Each row was made from one path, in order. Every step used is in the known rows, and no mark comes twice. Write each row's path.
Known rows
l z n q t: [ 0.575  1.523  0.876 -0.454 -0.207  0.652 -4.120 -1.862  0.108 -0.567
  0.307  1.960 -0.862  0.286 -0.972  1.063 -0.026  2.494 -0.894  1.301]
l u n q t: [-1.708 -0.045  0.750  1.801 -1.262  0.222 -0.937 -2.450  0.850  0.761
 -1.926 -0.765  2.259 -0.826 -0.653 -0.792 -0.104 -0.507 -0.257  2.045]
l n q: [ 0.980  0.009  1.426 -0.209  0.121  1.030 -1.030  1.356  1.178 -0.921
  0.305 -2.185 -1.025  1.395  0.238  0.022 -0.551 -2.484  2.156 -0.167]
u l z n q t: [-2.146  0.111 -0.882 -0.685  1.258 -0.084 -4.067 -2.243  2.630  1.311
  0.674  1.072  0.018 -0.555 -1.580  0.562 -0.247  2.829 -0.563 -0.016]
u l n: [-0.970 -2.238 -1.986 -1.061  1.015  0.463  0.950  1.422  2.656  0.035
  1.775 -2.515 -1.151  0.389  0.208 -0.848 -0.174 -2.095  1.631 -0.871]
l z n q: [-1.100  0.714 -0.140 -0.392  0.668  0.611 -2.760 -0.460  0.336 -1.286
 -0.167  1.643 -2.159 -0.008  1.298  1.735  0.337  1.456 -1.688  0.867]
u n q l t: [ 1.720  0.356  2.279  0.802 -0.193  0.580 -0.984  0.906  1.627  3.315
  0.512 -0.196  1.353 -0.810 -1.083 -0.465 -1.455  0.808 -0.519 -3.229]
u l: [-3.517 -1.345 -2.014 -1.500  1.410 -0.786  2.153  0.513  1.498  1.061
 -0.041 -1.418  0.298  0.053  1.205 -0.585 -0.314 -0.783  0.783 -0.417]
t n q l u: [-0.368  1.821 -1.146  1.553 -0.918 -0.225  0.287 -0.701 -3.170 -3.399
 -0.061 -1.692 -0.774 -0.434 -0.447  0.129  0.709 -0.189 -0.791  2.339]
u n q: [-1.934 -0.115  0.393  0.893  0.627  0.797 -0.737 -0.540  2.176  3.214
 -2.276 -1.546  0.484 -0.602  1.760 -0.539 -0.827 -0.799  0.296  0.200]
l n: [ 1.537 -0.873 -0.162 -0.668 -0.344  1.038  0.723  1.830  0.185 -1.690
  1.421 -1.832 -2.295  1.234  1.064 -0.276  0.035 -2.483  1.384  0.131]
l t: [ 0.726 -0.435  1.704 -0.874 -0.624 -0.303  1.549  2.051  0.085 -1.264
  0.673 -0.193 -0.918  1.173  1.146  1.124 -0.422 -0.477 -0.274 -2.876]
n q: [-1.587  0.849  1.528 -0.271  0.331 -0.087 -0.008  0.221 -0.056  0.061
 -1.359 -1.042  0.630  0.938  1.196  0.122 -0.708 -1.149  1.262  0.309]
n q l u: [-0.699  0.918  0.751  0.411 -0.894 -0.760  1.031  0.038 -2.926 -2.339
 -0.117  0.417  2.422  0.118 -0.908  0.026  0.254 -1.032 -0.032  1.822]
u n q t l: [ 1.698 -0.562  1.331 -0.184  0.553  0.498 -3.186 -1.442  1.282  5.859
 -1.677 -0.176  0.973 -0.132  0.393 -2.504 -1.047  1.256  0.963  0.983]
t u: [-0.313 -0.059 -1.405  0.167 -0.462 -0.364  4.525  1.112 -1.798 -2.943
 -0.281  0.236 -0.985  0.197  1.199  0.984  1.161 -1.721  0.195  0.305]
z n q: [-1.154  0.895  0.903  0.588  0.617  0.285 -0.927  0.231  1.191 -0.319
  0.099  0.234 -1.707  0.944  1.433  0.173 -0.323 -0.911 -1.563 -0.071]
u n q t l z: [ 1.576 -0.630  0.064 -1.314  0.529  0.549 -4.939 -2.149  0.381  4.958
 -1.790  1.346  0.819 -0.967  0.561 -1.088 -0.296  3.752  0.813  1.784]
z n q t u l: [-1.435  0.234 -0.776  1.440  0.727 -0.629  0.145 -1.271  2.692  0.193
  0.800  0.623  0.506 -0.336 -2.517 -0.050  0.297 -0.075 -0.636 -1.200]
n q t u: [ 0.542  1.570  1.512  0.856 -1.004 -0.287  1.131 -0.822 -1.087 -1.352
 -0.988 -0.028  1.703  0.676 -1.811  0.535 -0.021 -0.725  1.706  0.417]
l u: [-2.218 -0.733 -1.079  0.004 -0.963 -0.760  2.917  0.335 -2.091 -3.666
 -0.607 -0.254 -0.158  0.503  1.851  0.373  1.093 -2.051 -1.029  2.160]
q l t u n: [ 2.935 -0.502 -0.545  1.258 -0.990  0.296  3.454  1.630 -0.090  0.348
  1.635  1.174 -0.166 -1.536 -1.000  0.391  0.376  0.313 -1.698 -3.044]
q t l: [ 2.549 -0.216  0.660 -2.092 -0.215 -0.471 -0.600  0.053 -1.862  1.967
  0.099  0.880 -0.165  1.386  0.515 -2.072 -0.148  0.833  1.248  1.297]

Which path is each row?
[ 0.726 -0.024 -1.374  1.334 -1.204  0.706  2.389 -1.086  0.168  0.694
 -0.585 -0.025  0.150 -1.044 -0.572 -0.436  0.467 -0.208 -0.165  0.623]
q t u n
[ 1.417 -0.668  0.420  0.296 -0.931 -0.517  4.071  2.298 -0.612 -3.340
  0.779  0.399 -0.916  0.391  0.306  2.002  0.751 -1.129 -0.671 -3.256]
l t u
[ 0.391  1.934  2.156  0.592 -0.294  0.532 -2.452 -1.138  0.934  0.400
  0.339  0.458 -0.458  1.217 -0.963 -0.408 -0.779  0.116 -0.673  0.357]
z n q t
[-1.364 -1.517 -0.195 -0.297  1.620  0.190 -1.016  0.815  3.561  0.893
  0.839 -2.854  0.238  0.502 -0.493 -0.644 -0.794 -2.098  2.567 -1.302]
u l n q
[ 0.639  1.571  0.348 -1.750  0.157  0.193 -1.787 -0.187 -2.578 -0.333
  0.011  1.460  1.287 -0.380 -0.637  0.851 -0.273  2.070  0.951  1.426]
n q l z
[-1.270 -0.594 -2.113 -0.272  0.101 -1.105  3.228 -0.718  0.300 -0.398
  0.503 -0.248  1.276 -0.370 -1.796 -0.242  0.462 -0.365  1.121 -0.523]
q t u l
[-0.203 -2.032 -1.480 -1.046 -0.240 -1.327  1.801  0.814 -2.729 -1.913
 -0.558  0.792 -0.581  0.727  2.624 -0.637  1.462 -0.973 -0.971  2.369]
t l u
[-0.470 -2.988 -2.533  0.132  0.139 -0.406  1.195 -0.059 -0.680  1.149
 -1.373  0.419 -0.739 -0.835  3.167 -1.704  1.314 -0.468 -1.996  2.324]
t l u n
[ 0.102  1.781  2.777 -0.439 -0.694  0.031 -1.416 -1.013 -0.307  0.771
 -1.049 -0.853  1.808  1.210 -1.141 -0.525 -1.132 -0.229  2.025  0.717]
n q t
[-1.652  0.202 -0.427  0.418  0.413 -1.075  1.270 -1.255  1.418  0.566
 -0.451 -0.809  2.746 -0.288 -2.503  0.105 -0.188 -0.328  1.842 -0.965]
n q t u l
[ 2.210  0.237  0.927 -2.414  0.367 -0.180 -4.378 -1.329 -1.835  1.750
 -1.039  1.771  0.839  0.451 -0.122 -0.308 -0.207  3.283  1.850  1.933]
n q t l z
[ 3.326  0.755  1.430  1.132 -1.194  0.845 -0.108 -0.008  0.267 -2.239
  0.857 -0.858  0.165  0.785 -2.824  0.425  0.252 -2.021  2.687 -0.095]
l n q t u
[ 3.114  1.048  2.392  0.730 -0.873 -0.574  2.090  1.951 -1.394 -1.870
  1.367  1.078  1.333  0.088 -2.374  1.523 -0.068 -0.157  0.066 -3.490]
n q l t u
[ 0.474  1.897  1.615 -0.569  0.043 -0.139  0.026  0.584 -1.698  0.635
  0.187 -0.055  1.562  0.438 -0.651 -0.698 -0.960 -0.362  1.062  0.493]
n q l
[ 1.334  1.066 -1.851 -1.332  0.014  0.547 -0.971  0.287 -2.288 -1.672
  2.352  3.198 -2.581 -0.446  0.198  0.696  0.748  2.319 -2.423  1.421]
q l z n
[-1.568 -1.975 -0.079 -1.254  0.793 -0.923  1.705  1.659  2.617  0.536
  1.081 -1.149  0.143  0.292  0.341  0.495 -0.618 -0.136 -0.090 -4.055]
u l t
[ 0.560  0.788 -0.771  1.666 -0.139  0.556  1.872 -0.155 -0.312  1.704
 -0.493  0.348  1.486 -1.644 -1.007 -0.415  0.122 -0.392 -0.386  0.013]
t u n q l
[ 0.838  1.747  1.116  0.387  0.387  0.391 -1.022  0.369 -0.456  0.473
  1.440  1.177 -0.772  0.492 -0.536 -0.572 -0.461 -0.121 -1.585  0.081]
z n q l
[-2.762 -1.528 -3.107 -0.163  0.877 -1.150  4.537  0.579  0.642 -1.050
  0.172 -0.725  0.043 -0.587  0.452  0.481  0.806 -1.343  0.396 -0.905]
t u l
[-3.142 -0.924 -0.425  1.816 -0.453  0.076  0.424 -1.013  1.030  0.217
 -2.385 -1.131  1.133 -0.934  1.739 -0.037  0.379 -1.375 -1.179  1.536]
l u n q
[-0.665 -0.671 -1.956  0.937 -1.160  0.196  2.392 -0.361 -1.719 -0.276
  0.184  0.349  0.786 -1.544  0.502 -1.234  0.712 -0.642 -2.051  2.196]
q l u n
[ 2.843  0.447  1.713 -1.134 -0.886 -0.266  1.651  2.320 -1.581 -0.744
  2.326  0.690  0.186  0.588 -0.876  0.096 -0.618  0.351 -0.290 -2.574]
q l t
[-1.012 -2.382 -1.017  0.820  0.522 -0.435 -0.805 -0.677  0.358  2.150
 -2.257 -0.075  0.534 -0.766  2.519 -1.203  0.699 -0.342 -1.069  2.003]
t l u n q
[-3.648 -0.859 -1.942 -0.787  2.217 -0.033 -2.647 -0.903  2.768  0.667
  0.308  0.869 -0.995 -0.766  0.677  1.146  0.163  1.858 -1.413 -0.306]
u l z n q
[ 3.051 -0.346 -1.375 -2.147  0.348  0.164 -3.427 -0.818 -1.493  0.500
  1.282  3.398 -3.037  0.421  0.787 -0.521  0.994  3.674 -1.503  2.014]
q t l z n
[ 0.646 -0.914  0.996  2.209 -0.234  0.296  1.246  0.828  2.581  0.783
 -0.935 -0.396  0.220 -0.859  0.192  1.397  0.151 -0.576 -0.855 -3.782]
l t u n q
[ 0.390  0.971  1.553  0.864  0.016  0.287 -1.049  0.885  0.751 -1.349
 -0.304 -2.583 -2.667  0.676  0.697  1.580 -0.616  0.474 -0.139 -3.045]
l t n q
[ 0.606  2.311 -1.565 -0.505  0.226  0.623 -2.430 -0.826 -3.064 -1.410
  0.135 -0.585 -1.686 -0.841 -0.372  1.287  0.089  2.914  0.371  1.502]
t n q l z
